What can hang from each mark:
ririru: ruseta
lafiv: dezi gotu ririru sivi tete
ruki: depom tete zutu
fanu: lafiv
gotu: lafiv
depom: dezi ruki
ruseta: dezi fanu gotu ririru tete
zutu: ruki
tete: lafiv ruseta
dezi: depom lafiv ruseta

In the rows, 128 means zero.
Known rows, with every way that one mark hangs from another:
(lafiv dezi tete): [144 146 157 168 112 119 157 118 132 139 123 151 122 109 133 130 142 142
 115 111 113 117 130 128 109 110 122 157 100 160 124 137 131 117 193 161
 142 103 144 135 104 128 140 127 105 136]
(lafiv tete): [135 140 156 134 119 118 148 117 126 138 129 139 124 107 134 126 139 135
 118 117 113 119 132 116 126 116 116 154 107 152 133 118 121 114 183 164
 164 113 141 135 112 126 144 120 102 135]
(gotu (lafiv dezi ririru sivi tete)): [150 151 164 218 109 147 167  97 252 126 106 165 111 103 142 162 148 155
 120 108  61 108 127 146 108  99 135 175 143 174 139 122 157 117 165 159
 157 179 143  99  71 135 141 138  92 130]
(depom (ruki (tete lafiv ruseta) zutu)): [142 119 195 122 122 128 113  58 152 115 110 136 142 127 183 111 150 100
 119 120  95 132 125 119 104 146  86 133 107 161 130 128 135 104 132 155
 164 143 125 164 115 173 150  83 103 157]
(tete (lafiv sivi) ruseta): [154 125 161 135 116 142 155  78 181 135 132 154 119 122 174 135 160 117
 121 119  68 116 133 134 138 128 108 141 115 174 110 113 139 108 135 157
 182 155 131 144 105 135 154 125 115  97]
(zutu (ruki (depom (dezi (ruseta (gotu lafiv)))))): [138 142 156 130 120  83 150 125 204  99 103 152 118 115 138 149 138 157
 120 105  74 111 129 130 127 110 111 110 166 151 107 112 121 114 124 140
 137  79 129 161 109 114 163 120 108 127]
(gotu (lafiv dezi (ririru (ruseta fanu)) sivi tete)): [149 138 169 229 112 144 160  65 248 128 101 162 111  93 139 143 125 129
 122 114  62 135 124 138 121  96 148 155 148 190 122 122 182 117 140 135
 149 187 124  84  76 131 150 154  80 108]
(depom (dezi (ruseta fanu tete)) ruki): [153 124 180 123 127  83 124 113 138 122 118 142 132 107 152  61 133  92
 121 113  87 112 127 145 127 124 121 166 118 156 135 121 138 135 126 152
 124 111 123 166 121 146 139 113  89 127]
(tete (lafiv (dezi depom ruseta) gotu sivi)): [171 160 173 138 116 136 200  87 200 139 123 202  94 125 142 167 143 151
 113 112  30 124 130 129 119 114 130 135 105 175 116 124 153 100 146 151
 116 132 139 130  75 133 124 109 121  75]
(ruki depom tete zutu): [124 156 166 111 126 132 105  96 128 133 107 125 115 132 147 113 119 115
 113 113 145 134 128 112 105 133  93 101 118 139 126 128 108 116 136 131
 141  99 133 149 115 130 129  55 105 168]
(gotu lafiv): [128 136 158 121 122 135 137  90 177 130 122 129 105 115 126 128 130 132
 122 116  83 119 137 120 126 122 114 149 141 160 127 114 105 105 132 167
 155 123 144 156 128 123 151 135 111 139]
(ruki (tete (lafiv gotu sivi) (ruseta ririru)) zutu): [146 122 180 176 130 152 169  62 192 137 110 180 114 111 159 180 166 101
 115 117  74 121 116 143 119 131 112 110 124 165 130 130 159 105 137 148
 133 178 125 137  76 166 133  58  87  96]
(dezi depom (lafiv ririru sivi tete) (ruseta fanu)): [164 162 188 129 108 142 169 105 215 127 115 160 113 113 142 175 124 134
 113 121  30  97 128 144 136 108 129 125 141 190 127  97 152 110 121 128
 177 200 137  95  90 130 132 129  90  62]
(fanu (lafiv ririru (tete ruseta))): [141 128 182 170 101 141 134  76 168 134 135 131 142  98 161 149 161 140
 128 117 103 109 119 131 112 120 107 148 146 162 136 118 166 125 179 161
 171 144 136 139 103 137 156 136  94  99]
(gotu (lafiv (dezi (depom ruki)) ririru tete)): [152 146 195 150 110 144 142  98 226 110 102 152 129 102 143 152 131 160
 125 114  67 107 127 117  95 107 123 189 133 160 167 121 137 108 145 164
 143 136 147 128  96 141 134 149  93 141]
(tete (lafiv gotu sivi) (ruseta (dezi depom) ririru)): [165 115 174 146 129 170 183 112 201 129 129 185 105 127 160 185 164 105
 123 114  42 110 123 156 153 120 123 138 131 161 124 129 145 105 120 164
 137 153 146 144  84 138 130 110  98  46]
(fanu (lafiv (dezi (ruseta ririru)) sivi tete)): [163 142 170 218 116 110 153  89 183 140 131 167 113  88 146 204 164 152
 125 115  64 123 140 167 122 106 118 157 152 173 160 122 179 112 200 168
 136 160 149 126  87 141 145 130  94  84]
(ririru (ruseta gotu)): [132 120 127 147 119 110 143 126 127 135 135 138  99  90 100 143 138 115
 119 119 128 148 127  98 140 124 120 135 122 164 118 126 143 118 118 162
 151 120 125 153 118 122 151 145 100 123]
(lafiv sivi tete): [146 144 138 154 119 128 159 119 164 132 125 158 119 108 137 136 142 144
 118 113 108 116 139 125 136 107 121 159 112 159 137 113 137 120 183 160
 179 145 139 116  89 129 140 116 101 129]
(ruki tete): [130 141 151 110 123 120 131 107 134 168 125 125 116 119 133 109 130 124
 118 118 136 126 131 118 120 137 106 128 110 145 136 117 117 116 150 152
 150 116 139 167 120 127 140  96 104 154]
(ruseta dezi): [138 130 144 141 128 124 138 145 131 130 133 128 113 130 126 120 142 107
 118 109 124 123 130 140 141 124 111 148 119 145 112 128 107 120 130 170
 156 115 157 154 125 126 143 118 110 135]
(zutu (ruki (depom (dezi lafiv)))): [148 143 172 106 125 101 163 141 166 108 111 147 163 129 153 156 115 161
 113 112  96 133 128 111 122 115 100 115 141 146 131 112  93 104 119 144
 135  75 147 167 127 117 156  99 118 205]
(ruseta fanu (gotu (lafiv dezi sivi)) ririru tete): [147 115 144 231 129 152 168  98 221 130 113 165  72  77 126 140 156  80
 127 106  60 119 134 174 122 106 152 156 185 185 122 134 141 118 121 143
 115 175 111 141  77 134 145 138  64  86]
(ruseta dezi gotu ririru tete): [136 108 126 198 137 130 148 176 131 136 134 136  80 102 124 134 182  65
 124 102 115 132 123 158 141 118 127 148 156 149 120 141 116 128 124 169
 130 138 131 162 107 133 141 128  69  92]
(ruseta (gotu (lafiv (dezi depom))) ririru tete): [145 122 159 152 122 160 156 124 182 135 121 148  64  91 131 148 165 115
 125 107  72 113 133 131 112 113 127 142 175 168 138 132 111 110 124 160
 105 133 125 171 103 128 134 145  78  77]
(tete (lafiv dezi sivi)): [159 146 162 170 119 137 171  89 188 132 127 167 109 124 149 143 141 138
 116 109  76 149 135 140 116 118 118 155 118 174 120 125 129  98 145 160
 153 145 141 135  96 136 145 130 115 146]
(ruseta tete): [132 130 146 131 124 122 139 126 126 149 130 130 105 118 143  83 153 105
 121 109 126 124 132 116 127 121 112 151 122 145 126 121 109 129 147 160
 144 115 128 169 123 127 144 119  95 126]
(ruki zutu): [133 142 158 116 121 121 121 105 116 102 121 128 114 116 119 135 126 128
 112 116 127 130 129 116 115 121 105 128 112 150 133 128 109 118 130 160
 152 122 144 146 120 143 143  97 110 150]
(gotu (lafiv (dezi depom) ririru tete)): [147 150 188 138 106 164 152  99 216 126 107 145 103 109 141 158 134 168
 120 112  72 103 128 120 101 107 123 159 143 164 142 121 131 108 159 155
 142 138 147 121  98 127 134 146  96 109]
(ruseta ririru tete): [134 119 158 151 131 123 137 130 131 150 132 122 103 100 141 128 159  97
 122 114 119 126 126 132 130 122 111 159 131 149 151 124 113 124 132 168
 132 131 136 172 120 131 144 117  80 113]
(ruki (depom (dezi (ruseta fanu))) (tete lafiv)): [146 154 205  97 125 122 128  64 163 159 114 133 103 140 180  81 107 101
 118 114  86 148 123 137 118 140 109 103 130 164  97 116 127  99 132 114
 134  95 122 153 118 121 130  85 106 131]

Rows:
[159 148 184 132 126 155 178  77 252 146 108 181 133 118 141 149 126 125
 122 115  64 146 116 114 110 130 120 158 107 156 165 113 153  99 114 148
 144 167 131 128  73 153 119  94  92 159]	(dezi (depom (ruki (tete (lafiv gotu ririru sivi)))))
[155 127 158 129 118 163 173 112 153 138 133 156  73 114 151 104 162 118
 119 100  82 156 133 110 107 123 122 137 143 168 102 139 108 103 146 150
 124 118 112 167 105 133 140 130  98 104]	(ruseta gotu (tete (lafiv (dezi depom))))
[146 129 188 143 122 157 192 107 179 143 118 158 117 108 122 131 125 101
 117 119  69 149 109  95 126 112 140 130 138 173 121 120 145 118  80 130
 108 152 112 137 105 127 128 130  74  97]	(dezi depom (lafiv gotu (ririru (ruseta fanu tete))))
[154 118 131 201 130 137 182 141 175 120 128 162 104 105 116 149 135  69
 118 113  69 152 132 144 163 115 143 120 163 185  87 123 146 109  86 140
 156 181 124 121  99 128 152 141  91 119]	(ririru (ruseta (dezi (lafiv sivi)) fanu gotu))
[138 148 168 173 114 138 158  93 180 131 114 151 108 112 142 135 146 149
 119 110  80 116 135 126 104 107 129 164 134 167 122 125 129 104 191 163
 140 116 142 134 108 129 145 141 104 140]	(gotu (lafiv dezi tete))
[159 145 190 116 123  91 142 142 148 116 123 150 145 110 136 150 135 133
 115 123  63 106 129 128 126 131 105 170 117 164 145 109 124 108 109 180
 141 121 153 171 133 146 143 120 117 178]	(depom (dezi lafiv ruseta) ruki)
[140 141 154  97 124  87 137 133 159 113 110 140 155 123 147 126 109 170
 116 109 122 129 130 114 121 114 100 122 125 129 132 120 102 121 132 146
 137  52 145 163 120 115 155  90 115 187]	(zutu (ruki (depom dezi)))
[147 149 159 195 111 145 153  95 249 126 110 157 106 106 127 168 140 148
 121 111  70 109 124 150 107 110 131 164 145 171 138 120 148 118 120 160
 149 178 150 122  85 132 142 133 101 131]	(gotu (lafiv dezi ririru sivi))
[145 137 168 201 108 119 145 114 160 138 120 142 120  96 133 150 145 143
 117 116 115 139 113 110 112 108 125 158 104 165 136 133 170 126 158 158
 141 137 139 111  93 132 151 145  89 129]	(lafiv dezi (ririru ruseta) tete)
[147 132 141 154 109 125 148 112 168 141 125 156 131 107 164 133 166 131
 120 119  89  77 137 134 142 114 119 149 109 166 120 115 160 131 182 158
 188 144 132 126  92 132 146 112 103  80]	(lafiv sivi (tete ruseta))
[139 136 179 209 108 138 146  90 213 134 109 146 108 100 134 156 144 147
 119 113  84 133 120 110 110 106 128 160 135 172 131 126 169 113 153 159
 144 150 136 109  97 131 155 166  89 128]	(gotu (lafiv dezi (ririru ruseta) tete))
[166 138 172 183 134 115 205 159 195 138 122 197 105 102 134 179 174 111
 113 113  48 110 117 150 141 110 131 149 142 173 143 117 146 118 127 170
  98 166 136 154  90 142 122  92  88 106]	(depom (dezi (lafiv gotu sivi) (ruseta ririru tete)))
[157 124 164 225 129 137 207  62 190 150 118 196 105 111 149  93 146  91
 119 104  68 182 122 128 124 109 150 144 123 185  92 140 176 110 139 134
 100 145 101 123  74 140 142 126  83 108]	(ririru (ruseta fanu (tete (lafiv dezi gotu sivi))))
[151 152 198 178 110 118 156  86 183 137 128 142  99 120 144 162 151 133
 114 113  70 136 111 146  98 126 114 147 109 179 119 124 151 106 120 154
 145 149 149 129 105 134 149 135 105 103]	(tete (lafiv (dezi ruseta) ririru))
[150 114 143 160 118 115 189  56 211 151 109 165 138 111 169 120 146 102
 123 111  75 128 127 148 130 131 121  79 145 184  87 116 151 110 135 112
 180 161  97 144  78 143 174 108  86  88]	(zutu (ruki (tete (lafiv sivi) (ruseta fanu gotu))))
[151  95 167 129 120 159 127  93 144 122 141 135 101  89 143 160 142  81
 134 117  88 109 132 170 140 126 124 122 193 165 119 132 140 117 111 144
 136 129 134 173 114 132 153 139  82  27]	(tete (ruseta (dezi depom) (fanu lafiv) gotu ririru))
[152 122 179 160 112 152 157  52 217 132 125 145 121 111 167 131 137  97
 122 120  63 117 119 157 126 125 125 139 127 185 106 114 158 116 100 134
 184 186 126 120  88 137 154 130  91  78]	(tete (lafiv ririru sivi) (ruseta fanu))
[167 113 146 147 123 166 169 171 183 117 131 165  99 100 140 211 173  91
 120 118  40  75 134 159 161 122 122 124 170 174 123 121 133 115  83 166
 160 185 143 151  99 133 139 125  94  50]	(tete (ruseta (dezi depom (lafiv sivi)) gotu ririru))
[145 134 152 189 116 100 145 137 136 142 132 149  82  77 102 196 161 113
 118 118  93 104 121 157 118 123 125 145 123 174 130 134 147 120 124 164
 121 122 148 156 102 129 144 129  92  70]	(lafiv (dezi (ruseta gotu ririru)))
[133 140 184 114 128 140 135  67 141 134 115 129 106 141 158 119 129 117
 112 111 113 170 127 112 106 139  95 108 122 158 120 127 107  89 145 145
 156 148 128 150 118 157 142  80 108 169]	(ruki (tete lafiv) zutu)
[157 150 195 107 125 117 182  98 154 120 117 173 138 110 113 150 108 109
 119 126  32 103 126 126 127 122 132 148 115 173 133 109 141 103  92 144
 115 113 140 158 117 136 128 116 104 111]	(dezi (depom ruki) (lafiv gotu) (ruseta fanu))
[127 147 150 114 125  93 137 104 164 157 104 129 149 137 152 117 118 143
 117 110 142 132 128 111 115 129  92  96 120 131 132 116 112 117 140 124
 150  73 133 166 115 114 159  82 104 170]	(zutu (ruki depom tete))
[156 144 181 150 133 148 185 146 153  75 107 186 145 131 133 166 141 125
 111 108  58 121 126 117 122 106 119 154 126 152 140 137 122  98 142 166
 126 129 148 126  97 162 116  94 100 168]	(ruseta (dezi (depom (ruki zutu)) (lafiv gotu tete)))
[141 119 168 140 124 160 132 128 214 129 115 124  80 133 152 104 157 107
 125 103  88 135 124 109 141 114 117 140 171 149 123 117 131 124 100 155
 142 171 127 142 122 128 143 152  82  84]	(gotu (lafiv (ririru (ruseta (dezi depom) tete))))
[138 122 181 138 128 140 164  66 144 142 130 132  99 125 166  63 134  71
 121 107  92 169 129 131 122 123 120 137 134 170 101 123 111 103 138 140
 143 131 111 152 120 133 148 124  88 120]	(ruseta fanu (tete lafiv))
[152 137 173 106 121  72 117 132 140 114 122 143 137 105 134 126 131 132
 119 121  90 104 129 131 128 130 109 175 101 149 152 115 130 124 126 179
 142 101 153 170 129 142 141 110 114 159]	(depom (dezi ruseta) ruki)
[145 123 173 205 119 136 133 108 171 125 133 130 123 111 145 150 149 125
 126 107 114 170 121 128 134 113 114 153 158 152 134 129 166 116 162 166
 157 156 142 114 110 138 158 150  89 132]	(fanu (lafiv (ririru (ruseta dezi)) tete))
[163 149 179 148 119 146 192 100 233 147 124 184  87 129 153 139 165 122
 118 106  45 127 116 125 122 114 125 136 121 169 121 110 157 115 126 146
 138 180 120 122  72 136 124 109  90  56]	(dezi depom (ruseta (tete (lafiv gotu ririru sivi))))
[153 143 178 115 119 162 159 157 173 121 129 134 112 135 126 173 132 125
 115 114  83 118 123 130 132 121 110 136 147 157 128 117 104 109  83 159
 152 158 161 144 127 128 130 128 105 126]	(ruseta (dezi depom (lafiv ririru)))
[131 120 162 116 117  88 152  71 150 162 105 129 157 118 157  94 125 119
 121 123 118  92 128 136 123 134 111  88 119 157 108 116 135 130 137 117
 166 110 121 170 108 133 168  96  91  96]	(zutu (ruki (tete (ruseta fanu))))
[136 118 151 188 118 132 153  74 170 124 115 146  90  84 109 130 122 110
 124 117  81 146 131 126 121 116 147 136 154 187  96 134 147 109 114 138
 120 125 117 140 107 123 159 164  92 112]	(ririru (ruseta fanu (gotu (lafiv dezi))))
[146 149 157 171 114 115 188 145 138 132 131 163  99  98 119 171 166 118
 113 116  64 110 129 128 131 117 123 132 133 185 104 114 141 104 163 157
 164 147 129 136 108 129 150 138 100  99]	(dezi (lafiv tete) (ruseta gotu))
[129 125 149 182 118 151 155 120 212 131 121 134  80  99 120 115 166  97
 124 103  93 122 116 128 111 116 128 154 169 165 116 118 128 125 114 158
 148 162 115 146 102 129 149 148  76 113]	(ruseta (gotu (lafiv ririru)) tete)
